Every row comes from one small tree of marks. Brackets hold a mark, then the marks that hang from it, in alphabetical order. Every link used is in the known rows. Which tree was each row made from?
In the rows, zero is written as 128.
Known rows:
(tazoz luzilap): [109 129 131 137 111 138 130 171 140 149 120 115  98 122 128 135 129 190
 127 119 143]
(luzilap (lutar nanam (niso tazoz))): [119 135 128 100 125 125 130  38 119 121 155 101 148 114 148 127 136  82
 122 149 172]
(kepo (tazoz (luzilap (lutar nanam niso)))): [119 118 128 106 135 149 121  23 136 132 144 110 109 151 135  67 139  57
 155 144 155]
(luzilap (lutar (kepo tazoz))): [115 113 113 126 133 128 124 134 137 122 120 133 165 145 157 149 127 150
 125 134 117]
(nanam lizir (tazoz (luzilap (lutar niso)))): [170 128 120 118 167 149 107  93 124 125 138 146  28 150 107  73 153  53
 109 129 146]
(lutar kepo (nanam lizir tazoz)): [148 165 134 135 132 134 140 203 120 114  94 183 100 153 152 145 118  86
 150 118 113]
(luzilap (lutar kepo)): [132 116 113 133 144 123 121 183 130 111 116 141 165 128 160 173 123 159
  95 124 113]
(kepo (tazoz nanam)): [ 83 122 140 120 106 136 131 186 149 144 126  93 155 132 114 127 112 201
 166 122 104]
(lutar kepo nanam niso): [140 139 128 126 130 111 128 178 114 102 103 141 154 129 165 150 104 123
 142 135 144]
(kepo (tazoz luzilap)): [ 89 126 135 130  99 145 136 125 144 163 124 109  94 138 119 108 133 177
 154 129 145]
(tazoz (luzilap lutar) nanam): [127 114 131 124 146 155 112 151 149 140 158 114 141 118 119 111 133 144
 116 108  83]
(luzilap (lutar kepo (nanam lizir) niso)): [175 126 114 121 177 114 112 128 117  94 111 162 133 136 150 135 134  46
 114 141 116]
(lutar (kepo tazoz) nanam niso): [116 134 128 117 120 118 131 132 121 112 105 131 152 150 160 123 108 120
 170 145 152]
(luzilap (lutar kepo nanam)): [131 128 122 127 142 130 129 159 130 106 116 151 180 135 178 165 117 109
 121 125 110]
(niso lutar (tazoz nanam)): [106 140 138 117  83 110 150 116 137 150 162  85 199  89  82 163 121 252
 112 123 105]
(nanam lizir tazoz): [127 145 130 134 124 137 135 206 130 132  98 143  62 144 116 140 128 145
 128 120 137]
(tazoz (luzilap (lutar niso)) (nanam lizir)): [176 110 123 117 185 138  94 122 136 125 154 127  92 122  94  83 150  79
 108 125  90]
(lutar kepo nanam (niso kodam tazoz)): [105 138 134 146  91  92 145  94  89 113 120 120 154 101 150 168 113 117
 117 137 181]

Write each row's tree:
[137 162 143 134 123 160 139 144 134 143 116 162  47 149 123  99 138  71
 156 114 133]
(lutar (nanam lizir (tazoz luzilap)))
[141 132 136 138 147 143 118 199 144 150 134 133  91 117  87 124 140 149
 135 110  84]
(tazoz luzilap (nanam lizir))
[132 141 129 138 103 101 153 158 129 114 109 140 197 121 138 179 105 211
 121 125 108]
(niso (lutar kepo nanam))
[139 155 138 117 130 132 133  53 117 151 146 131  75 111 110  95 154  57
 141 144 166]
(lutar (nanam lizir) (niso (tazoz luzilap)))
[124 133 128 124 126 164 126 120 139 137 141 132  81 148 131 100 138 119
 113 112 140]
(nanam (tazoz (luzilap lutar)))
[162 127 124 121 157 134 114  98 123 110 136 154 140 134 160 104 131  57
 120 131 128]
(tazoz (luzilap (lutar kepo nanam niso)))
[125 127 136 128 136 148 122 158 151 163 136 124  88 134  83  90 144 141
 164 121  88]
(kepo (tazoz luzilap (nanam lizir)))
[157 157 128 121 138 106 133 108 106 123 126 155 128 115 136 143 135  68
 136 146 151]
(lutar kepo (nanam lizir) (niso tazoz))
[ 90 115 131 161  67  93 162 116 118 115  99  91 164 105 119 191 104 231
 101 124 151]
(niso kodam (lutar nanam))
[ 95 125 142 123 110 152 129 149 152 162 142 103 122 136 103  94 126 176
 170 117 103]
(kepo (tazoz luzilap nanam))
[148 113 119 121 171 132 112 165 140 123 132 149 159 140 118 134 136 113
 131 125  56]
(luzilap (lutar (kepo (tazoz (nanam lizir)))))
[152 109 109 121 159 110 108 151 120  99 117 133 154 128 153 143 122 134
  94 137 136]
(luzilap (lutar kepo niso))
[145 126 124 128 159 153 124  94 141 133 131 148  94 129 132 119 154  60
 119 127 108]
(tazoz (luzilap (lutar (nanam lizir))))
[ 86 119 130 143  84  96 140 100 101 131 124  81 112  94 120 159 123 176
  94 139 206]
(lutar (niso kodam tazoz))
[112 125 133 143 105  92 131 147  96 119 139 108 172  90 119 159 110 161
 104 123 140]
(lutar kepo (niso kodam (tazoz nanam)))
[125 119 127 119 147 159 127  59 147 144 135 138  87 146 122  92 158  49
 149 138 115]
(kepo (tazoz (luzilap (lutar (nanam lizir)))))
[ 94 117 127 159  68  92 164  96 120 115 101 114 181 127 132 180 102 209
 124 130 137]
(niso kodam (lutar (kepo tazoz) nanam))
[109 103 129 145 112  97 124 168 108 109 114 109 157 125 123 138 100 176
 136 126 128]
(lutar (kepo (tazoz nanam)) (niso kodam))
[143 145 138 128 115 121 141  87 141 168 170 113 134  92  53 124 152 199
 110 122  89]
(niso lutar (tazoz luzilap (nanam lizir)))
[168 132 122 120 152 143 110 117 118 113 141 160  92 153 143  84 130  76
 107 123 140]
(nanam (tazoz (luzilap (lutar kepo niso))))
[132 102 117 149 137 102 125 112  99  84 108 128 161 123 168 159 111  91
  93 131 155]
(luzilap (lutar kepo nanam (niso kodam)))
[112 130 129 137 112 138 130 154 139 151 120 142 123 145 139 124 128 168
 153 127 127]
(lutar (kepo (tazoz luzilap)))
[127 104 129 104 145 148 106  76 141 137 164  98 125 137 103  59 136 108
 144 131 114]
(kepo (tazoz (luzilap (lutar niso)) nanam))
